Each row was made from one small tree. Brackets hold a mark, then the marks that hang from it, in alphabetical order. Every link used is in the known rows. Write each row's tree.
In the rows, 128 means zero.
Known rows:
(L (A (E (H T)))): [101 167 125 117 140  77 164 146 138 187 113 118 127 123 183 119 102 105
 140 134]
(A E): [ 90 151 143 111 122  72 105 156 108 173 140 101 130 168 152 129 128 126
 114 111]
(E (H (T J P))): [133 162 141 143 141 132 168 111 169 148 133 148 145 120 138 127 101 112
 146 147]
(E (H (T (P Z)))): [165 127 137 150  99 139 126 141 185 140 100 177 139 104 127 102 148 118
 145 169]
(A (E (H T))): [ 91 163 134 140 136 109 137 156 155 185 117 131 142 128 169 131 103 112
 158 136]
(Z (A (E H))): [ 66 176 160 131 130 128  95 160 156 195 108 126 155 119 180 140 108 179
 173 151]
(A (E H)): [ 91 167 150 110 139  79 115 160 147 202 139 119 138 142 164 128 113 141
 129 122]
(L A (H E (T J))): [127 108 119  91 131 129 206  77  64  86 147  71  96 126  94 113  97 106
 119  82]
(L A (H E)): [133 100 157  65 120  99 169  69  68 118 127  59  94 151 101 112 126 150
 101  71]
(L A): [130 143 145  78 115  51 150 117  91 157 139  96 122 161 141 129 137 138
  90 110]
(P T Z): [174 107 130  76 110  80  73 168 123 161 140 107 113 113 124  96 144 162
  39 142]
(Z A): [ 94 149 163 121 108 133 104 124 114 148 112 117 155 142 145 151 135 184
 150 138]
(Z (A (E (H T)))): [ 65 174 142 164 128 160 115 155 162 178  88 140 161 106 187 144  97 148
 199 163]
(E (H (T J (P Z)))): [163 144 113 149 112 136 142 154 172 126 142 176 135  91 105 100 129 103
 135 168]
(H E T): [141  79 128 136 132 148 146 109 114 115 126 120 144 145 106 181 122 112
 131  86]
(J (T (H E) P)): [123  91 115 131 181 173 128  40 128  55 112 147 127 174 120 174 158 136
 122  76]
(A (E (H (T P)))): [104 156 152 157 137 119 132 132 180 184  89 139 139 133 180 121 108 109
 161 144]
(A (E (H (T J P)))): [103 173 130 154 152 115 145 141 168 166 130 140 136 122 161 117  89  93
 157 146]
(T J P): [133 148 149 114 128  90 137 112 121 137 154 118 131 158 117 126 125 126
 104 122]
(H E (T J (P Z))): [187  66  97 156 120 161 136 137 133  77 151 155 120 112  63 140 140  89
 116 122]
(T H J (P Z)): [155 133 111 144 117 146 116 136 101  72 159 146 113 122  89  99 163 122
 119 149]

Write each row's tree:
[ 74 163 139  97 104  87 166 104  77 141  99  64  98 146 165  66 110 106
 143 114]	(L (A E) (H T))
[155  87 126 151 149 157 162  96 127 100 140 127 133 139  95 169 109  98
 126  98]	(H E (T J P))
[ 63 189 120 159 143 157 130 170 153 164 128 141 155  94 168 141  77 136
 193 164]	(Z (A (E (H (T J)))))
[181  59 126 155 126 177 104 111 113  67 123 145 112 128  79 142 177 136
 124 114]	(T (H E) (P Z))
[111  96  98 115 176 163 129  66 103  55 143 138 129 166 109 185 156 138
 116  67]	(J (T (H E)))
[129 143 123 167 111 194  96 136 111  64 130 153 130 100 103 111 158 159
 165 179]	(T H J (P (Z A)))
[142  93 107 136 147 144 165 123 102  99 166 120 136 133  86 177 106  98
 120  89]	(H E (T J))
[107 132 142 152  91 136  54 172 145 144  92 141 131 124 145 104 154 156
 151 168]	(T (P (Z (A E))))
[ 88 179 113 136 148 107 151 168 143 168 159 132 139 117 151 127  84  95
 151 137]	(A (E (H (T J))))
[150 116 142 100 101 129  49 169 132 154 107 114 128  92 143 111 140 203
  81 168]	(P T (Z A))
[157  74 147 155 137 156 146  81 141 116  98 125 136 150 115 171 128 112
 134  95]	(H E (T P))
[105 171 139  89 141  46 142 151 127 204 138 106 120 137 177 119 113 133
 113 122]	(L (A (E H)))
[188  53 122 158 106 166 119 124 146  95 107 155 126 119  84 144 157 103
 124 119]	(H E (T (P Z)))
[149  96 128 147 165 168 145  81  98  70 155 115 115 144  91 167 128 126
 126  92]	(T (H E) J P)
[160 126 104 147  96 129 132 151 135 100 145 159 128 116  95 101 143  88
 121 154]	(H (T J (P Z)))
[130  95 141  94 117 129 188  62  77 103 106  69 102 136 110 115 117 122
 127  79]	(L A (H E T))
[163 126  95 100 139 123  92 162  92  98 172 109  98  95 108  96 136 150
  56 149]	(P (T H J) Z)
[ 99 184 103 115 152  72 181 159 126 172 155 121 120 113 166 118  83  88
 134 133]	(L (A (E (H (T J)))))
[191  69  88 110 161 153  96 149  92  80 182 107  89  91  76 135 130 150
  53 113]	(P (T (H E) J) Z)
[137 122 108  99 113 105  92 116 154  98 122 174 132 160 117 106 184 128
  91 128]	(J (T (P Z)))
[139 117 138 170  79 179  94 138 154 107  72 162 149 105 131 115 158 144
 172 181]	(H (T (P (Z A))))
[115 131 117 121 102 153  72 114 161  93  92 182 144 138 135 119 179 166
 133 153]	(J (T (P (Z A))))
